Each row comes from the steps of one walk. Every step used is in the known rows, and no mark comes twice. Write the walk behind each row, first mark first.
Known rows
bavag somo: [ 11 -29  -2  10 -19  26  -5  12 -21 -10  34  28 -12   7   2  -7  18 -23
  -4 -15  11   9 -10   2  19   7 -15  24   9  -5  -9  17   0  -5  -3  14
  10  -1  11 -13   4]
zete nevisu somo safid famubuf febuz: [ 17  11  41 -13 -26  12  16 -32 -27   2  26 -37   5 -40   3 -25   3  26
  16 -10 -10 -11  -4  18 -24 -31 -14  16 -21   5 -70   5  12   0   5  46
  -3  -6 -35  10  -5]
nevisu somo: [ 13  -4  19   7  -6   9  -7  -7   2   5  43   1 -13  -1  -7  -6  44   0
  -7 -12  -5  -3  -1  -5  15  17   7   8  38   4 -11  -9  17 -11 -15 -18
  10  -8 -19 -19   6]
safid somo nevisu zete bavag: [ 38 -12   7  17 -27 -14 -21   4 -18  34  24  10 -15  -2 -20  -1  23   4
 -14  26   9 -28 -28  -7  24 -25   3 -14   4  24 -29 -15 -22 -19 -13  -4
  29  -5 -37  17   9]
safid somo nevisu zete bavag daduz: [ 34  -2 -11  23 -35 -24  -6  -7 -14  28  13  -2 -15  11 -18  17   9   7
 -11  28   1 -29 -15   1  26  -1  -7   6  20   9  -6 -10 -26 -27  -8  -7
  39   4 -16  20  22]
zete bavag somo safid: [ 28 -27   5  12 -25  18   1  12 -27  -2  29  34   4  17   4 -30 -10 -33
 -17 -16  11  -4 -31   2   6 -10 -18  12  -1   9 -28  14  -5  -5  -1  18
   6   4   3  18 -16]
nevisu zete bavag daduz pumob: [ 13  -2 -14  11  -5  -5  45 -16  18  12 -12 -19  -3  27 -19  33  27   1
 -10  37  -3 -19   6 -10   2  -4   9  16  38   9  24  -6  -6 -16  -7  17
  38 -10  22  -4  12]
daduz bavag zete nevisu somo safid famubuf: [-15  27  -1 -19 -24 -18  -2 -20  16  22  -4 -59  -4 -30  18 -25  15  22
  10 -21  -9 -30  23 -16 -19  -4 -22   2 -15   2 -41  23 -13  13 -14  28
  16  -9  22   9 -20]
lovo somo safid famubuf: [  4 -15   7  18 -33  12  -8  18 -30   5  53  -6  10 -12  24  -3   5  17
  13 -24   5  10   3   6 -18   8 -17  55 -17  -5 -25  24 -31   1 -18  22
  12  12  13   8 -13]
famubuf safid somo nevisu: [ 17 -27   5  27 -20   0 -57   0  -9  12  17  14 -24  -1   9   1  17  17
  23  15  -6 -10 -36  13  45  17  11 -15   8  -7  -8  27  -4   3   2  -3
   2 -16 -14  25  -1]
lovo somo: [  9 -31   6  19 -16   9 -10  16 -20  16  39  18   7  17  -2  11  36  -5
   2 -27   6  19  -6   0  -2   8 -12  30  20  -2   2   8  -8 -14 -19  -1
  25  10   1 -21  -1]
lovo zete nevisu somo safid: [ -6 -33  29  -3 -17  -4 -22 -12 -11   9  20  -3  -6  -7  13 -18  26 -16
   1 -38 -34 -24   5   2 -34 -13 -20   0  -4   7 -35 -21 -16  -7 -14   7
  18   1 -19  -3  -9]
safid zete nevisu somo: [  5   7  22 -12  15  -1   6 -28  -5  42  -1 -22   4 -17 -49 -19  58   7
 -13  -5  -6 -17  11 -12   5 -20  -4   1  15  23 -37   9   3 -15  -8  12
  23  11 -15 -21   4]
daduz bavag somo: [  1 -25  -1   8 -32  21  -5  17  -6  -2  20   5  -6  17  20  -7  31 -13
   9 -15  10  -5 -16  -4  23  11   6  14   2  -5  -2  26  10  -7 -10   6
  28   2  24   7  -6]
bavag zete nevisu somo safid: [ -3  -5   0 -10 -14 -23 -20 -23   1  18   8  -8 -11 -23  -3 -27  21  -4
 -13 -25 -17 -10  23  -2 -20  -6 -36  -9   0   5 -43  -3  -9   5   3  14
  -1  -8   5  -9  -9]
somo safid zete: [-18 -23   3  14  -2   8 -27   3 -25  15   8  13   4  -7  -5  -9  27   1
  -8   4   0 -10  -1  -8   6  -5  -4  -1  -3   8 -32  15 -12   0   2   6
  16  32  12   0 -12]
bavag daduz pumob: [-12 -10 -14  18  -3   2  24  -4  20  -4  -2 -14  -8  25   1  36  23  11
  12  17  -3 -10  11  -1  15  18   7  19  40 -26  31  17   1   2  -6   8
  38 -13  39 -12  16]
zete bavag: [ 22 -20  24  18 -16   6   9   6   2  24  26  18   5  31 -10   2   7 -19
  -9   2   7 -11 -32 -23  22 -15  -2  -7  38  18   3   4   7 -12  -6  -1
  25  -3 -12 -15  -7]
lovo somo nevisu zete bavag daduz pumob: [ 24 -11 -10  32 -17 -27  27  14  -4  33  -3 -13   7  37 -17  37  45  15
   2  18   8  -1  14   2 -23   8   0  31  16  13   8  -3 -22 -23 -15  22
  41 -11  15  21  14]
safid somo nevisu zete: [ 14 -15  -1  16 -33  -5 -36   5 -25  21  32  10 -30 -22  -5   7  37  14
  -1  24  -2 -12 -13  -2  23  -8   3  -2  -5   2 -29 -12 -28  -9 -13  -7
  21  -2 -22  12  17]
famubuf safid somo nevisu zete bavag: [ 48 -14   4  23 -16 -10 -35  -8  -8  27   6   7 -16  -1 -13   3  19   7
   2  33  -3 -26 -31  -3  35  -7  15 -19   5  30 -20   1 -12 -17   2   6
  -1 -14 -34  31  -3]
safid somo: [ 17 -18  -2   4 -17   9 -21  -7  -7   6  35   7 -17 -10   0  -8  12   6
  -5   0   7 -12 -21   3  34  -2  -1  -1  16 -15   1   4  -5 -11 -16  -7
  32   1 -13 -21   3]
daduz bavag somo nevisu zete: [  3 -19  -4  20 -52   9 -22  29 -22   7  15   7 -19   7  12   9  53  -2
   9  12   6  -6  -6 -10  10   4   9  11 -16  10 -34  13 -13  -9  -7   5
  16  -1  16  35   6]
famubuf safid: [  7 -32   7  17 -10  26 -25  -4   6   4  17  23 -15  13   6  20  19  -9
  20   7 -14   2 -20  -6  28  16  11   1  31  -1   6  23  15   4  13  -1
  -5  -8   7   2  -9]
nevisu zete bavag: [ 30 -16  15  10 -18   6   5  -3  -5  22  24  11   0  16 -20  10  23 -18
 -18  17  -2 -13 -19 -26  12 -25   2   6  25  33 -12 -16  -7 -21  -5   4
  16   4 -17 -13   2]
lovo somo safid zete: [ -5 -25  -1  17  -2  -3 -23  16 -40  23  11  19  16  -6  -6 -10  43   4
  -4 -23   5   8   9   1 -16   4 -21  28 -16  13 -24  13 -21 -13 -10  12
  19  39  16  -1 -13]

Write each row's walk
[ 18 -17  17  24  -6  -2  -2  22 -37  29   3  19  14  31 -32 -11  28 -13
 -14   3  32  -9 -18  -8  21  -7 -13  -3  -2  36 -27  33  -5 -10   6  17
  18   6  -8  15   0]	safid zete bavag somo nevisu
[ 23 -24  -2   8  -2  12 -31 -18  -1   3  19   8 -20 -10   2  -4   9   5
  12   7  -8 -14 -31  14  46  14  17  -5  19 -10  11  20   4  -3   0   2
   4  -6  -8   1  -5]	famubuf safid somo
[ -1 -25  30  -5  -4   1  -9 -17  -3  12  18 -11  -8   8  -6  -3  34 -14
   6 -29 -25 -21   9  -8 -17 -13 -16   1  16  15 -18 -19  -6 -10 -18  10
  27  -2 -26 -26  -2]	lovo zete nevisu somo
[  2 -16   6  12  23  13 -22 -10  -5  14 -16   7   1   5 -16   9  35   5
  11  14  -4  -9  -9  -9  31  14  15  -4  21  15   0  33   8   2  15   9
  -5  16  15  -2  -8]	famubuf safid zete
[ 17  -8   4  38 -39 -17   2   7 -10  28  10   9  -7  38 -14  39  22  -4
  -2  28  -6 -16  -3 -18  11   2  -7  15  30  16 -10  -7 -20 -17   2  -3
  25  -4   1  17  22]	somo nevisu zete bavag daduz
[-13 -17  15   0  -9  -4 -12 -14 -24  42  -5  11  11 -15 -26 -24  26  -1
  -8  -2  -4 -16   2 -11  -3 -43 -20  -8 -19   9 -49  21 -24   1   0  15
  18  25  13   0 -10]	somo safid zete nevisu
[ 34  -4   5   3 -34  21  14   1 -30 -12  31  -3  -1 -16   4 -14 -18 -13
 -12  11  10 -13  -5  -3  -6 -13 -14  45 -24  24 -48  12 -28  -2   0  40
   4   6   7  28 -13]	nevisu zete bavag somo safid famubuf
[ -1  18   3 -18 -12 -13  -2 -21   2  10  13 -38  -5 -35   3 -23   3  17
  -4 -19  -7 -18  30  -4 -19  -4 -39  22  -9   0 -50  16 -21  15  -2  32
   3 -12   9  -1  -7]	bavag zete nevisu somo safid famubuf
[ 19  -6  26  -3 -14   0   6 -25   9  27  27 -11 -12 -11 -25 -15  42  -6
  -7 -17 -16 -11   0  -6  -1 -22  -4   2  28   7 -30  -3   8  -9 -12  -1
  20 -15 -20 -22   9]	zete nevisu somo
[ 10 -20   6  20 -30  -6 -40   9 -20  17  37  11 -22  -4   5  -1  23  17
   5   3  10  -9 -26   8  35   2  -5 -13   6 -11 -18  13 -16  -4 -19  -9
  28 -10 -24   6  12]	safid somo nevisu
[  8 -11  24   7 -32   6   1  13 -52 -10  41 -10  22 -16  26   4  -1  23
  29 -20  13  17 -13  23 -27  -7 -21  41 -30   0 -35  18  -6  -4  -1  50
   5  17  -9   9 -14]	lovo somo safid famubuf febuz
[ 10  13  26  -9 -26   9   6 -25  -5  12  39 -34  -7 -32   1 -27  11  21
   1 -12 -10 -19   7  -2 -17 -19 -13  28  -6  -3 -59  15 -11   5 -11  17
   5 -16 -12  11  -6]	zete nevisu somo safid famubuf
[ -1 -23   0  -9 -10  10  -5  -6 -39  17  -2  17   8 -20 -23 -40  15 -11
 -16 -12   8  -7   3   5  -6 -32 -28  12 -37   7 -59  32 -21   0   9  34
  12  22  21  15 -10]	bavag somo safid zete nevisu
[ -6 -25   1  17  10  -7  37  -1  17   1 -18 -15   7  63   9  35   8 -11
   9   5  -4 -30   1 -12  -3  13  -6   2  36   2  49   3  -9 -11 -11  27
  58   1  16 -15   0]	lovo zete bavag daduz pumob
[ 36 -27  -3   9 -33  14  -2   8 -28  -1  23  30  -7  -2  -2 -17   4 -34
 -24   1  -1  -7 -12  -3  -4 -15 -10  26 -13  26 -40 -14 -13 -12   6  21
  -2   9   2  23 -16]	nevisu zete bavag somo safid
[ 22   2 -18  17 -11 -25  14 -10   5  21  -9 -26 -13  12 -18  19  26  27
  -6  45   8 -34  -1   6  21  -3  11  -3  13  -2   8  -3 -24 -15 -19  13
  48 -14  -1  24  21]	safid somo nevisu zete bavag daduz pumob
[ 25 -26  17  26 -33   5   2  28 -22  16  30  30  -1  40  -9  -8  12 -17
  -7 -10  24   0 -29  -5  19  -7 -13   1   7  17 -23  23  -3  -6   1  11
   9 -16 -11  20  -3]	zete bavag somo nevisu
[ 40 -23   1   3 -18  19  13   2 -16   2  19  20  -4  11 -19  -8  15 -34
 -26   7  12  -4 -13 -10  11 -14  -5  24   5  31 -22 -10  -1 -21   0  18
   7   0  -5   1  -1]	nevisu zete bavag somo
[ 19 -17  21  22 -32  -4 -11  15 -13  38  23  21  -9  23 -19  20  33  -8
 -11  23   1  -9 -20 -22  10 -17   1 -11  17  36 -32  -9 -14 -12  -4  -4
  14  -9 -22  14   5]	somo nevisu zete bavag
[ -7   5 -10  12  15 -12  28 -10   4  18 -37 -22  19  27 -14   2  18  12
 -13  24   8 -30   7  -9   2  -1   4   1  16   3  10  25 -11  -4  -1  21
  40  16  33  13  -7]	somo safid zete bavag daduz pumob
[ 39  -6  21  -6 -30  25  23  -4 -55 -25  21  -9   9 -17   8 -15 -21  -5
   3  12  14  -4 -22  13 -14 -28 -14  39 -41  35 -55   2   4  -8  19  65
  -7  12 -15  33 -12]	nevisu zete bavag somo safid famubuf febuz
[ 36 -25  16  31 -31 -13  -6  25 -26  38  31  21   8  24 -20  15  47  -5
  -8  -3   7  11 -10 -13 -13 -12 -12  20  11  38 -26 -11 -21 -28 -11   6
  19   0 -19  11   4]	lovo somo nevisu zete bavag
[ 11 -28  -6  24 -39  11 -22  27 -35  -3  31  34 -23  -2  -1  11  40  -7
  -3  12   6   8   0   4  10   3  -8  24 -10  11 -41   2 -24  -2   7  12
   4  -4   3  23  15]	bavag somo nevisu zete
[-10  13   2 -11  -4 -19  -3 -19  28  33 -11 -35  -6  -6  -8 -13  46   2
   2 -29  -8 -21  14 -27  -2  -1 -18 -14  14   5 -17   9   9  -4 -11   4
  22  -7  12 -22  -7]	daduz bavag zete nevisu somo
[ -3   0  13   7  10   2 -27  -7 -19  11  12  -1   1 -20 -10 -24  44  13
 -17  -4 -11 -13   9  -3  -2  11   5   3   5  15 -36  -6   1  -3  -6  -4
   7  26  -7   1  -4]	nevisu somo safid zete
[ 14   1  17  -6  24   3  -7 -35   8  34 -20 -20   0 -20 -41 -18  51   8
   0   0 -18 -17   8  -6  12  -4   8  -1  13  29 -27  23  12  -5   7  16
  -5   3 -11  -4  -4]	famubuf safid zete nevisu somo
[ 25  -5  -4  21 -20  -1  21 -11   0  19   8   2  -5  26 -18  28   7 -15
  -9  19 -11 -16   0 -19  13   1  -7  27  38  11   7 -14 -14 -29   0   1
  27  14  12  -7  16]	nevisu zete bavag daduz
[ 15  -9   5  21 -18  -2  21  -3   1  18  12   5   6  45  -7  20  -2 -14
  -3   1   2 -17 -22 -17  20   4 -10  17  53  -1  21  13   2 -18  -1  -5
  32  10  12 -13  10]	zete bavag daduz
[ 11  -2  -4  17   0  -1  44 -11  25  13  -9 -16   4  43  -8  23  12   4
  -5  22   5 -18  -4  -8  18   7   7   6  47 -10  36  17   8  -8 -11  14
  45 -13  22  -9   9]	zete bavag daduz pumob
[  3  -7  -2  22  -2  -8   6  -7 -18  29 -14   0  17  24 -14   4   1  -6
 -14  11   3 -28  -5 -12   6   6 -14   7  18   7  -3  18 -13 -13   8   8
  26  32  25   6  -3]	somo safid zete bavag daduz
[ 14  18   2  15  10 -17   7 -20 -10  20  -8 -17  15  13 -15 -14  24   2
 -22  -1  -8 -28   7  -6   1  23  -4  17  33  21 -14  -1   5 -20  -3  -1
  18  29  -1   6   5]	nevisu somo safid zete bavag daduz
[-15   5  -8 -10 -20 -26 -18 -17  15  29  -8 -27  -4 -16   7 -27  36   7
   0 -30 -18 -24  15 -16 -17  -4 -20 -16  -4   4 -38   3  -2   3 -11   6
  16  -7  16   4 -20]	daduz bavag zete nevisu somo safid
[  7 -13  18  13   1  -1  -6  -3 -24  30   2  14  17  12 -22 -17  15  -8
 -19   5  11 -22 -21 -20   6 -20  -6 -11   5  29 -26  12 -11  -8   1   5
  18  30   0   5 -19]	somo safid zete bavag
[ 19 -31  17   8 -23  23   4  16 -40 -21  28   0  12  21  35 -17 -35 -23
   5 -20   5 -27 -13  -3 -14   3 -30  30 -19  17 -15  23 -32   7  -3  48
  19  10   2  16 -27]	lovo zete bavag somo safid famubuf
[ -3 -22  -9   7  -8  17 -18  10 -43  -4   8  25   2  -9  -3 -29  22 -11
 -15  -6   7   0   1   5  10   5 -14  20 -23   7 -35  27 -14   0   6  21
   3  26  27  10 -12]	bavag somo safid zete
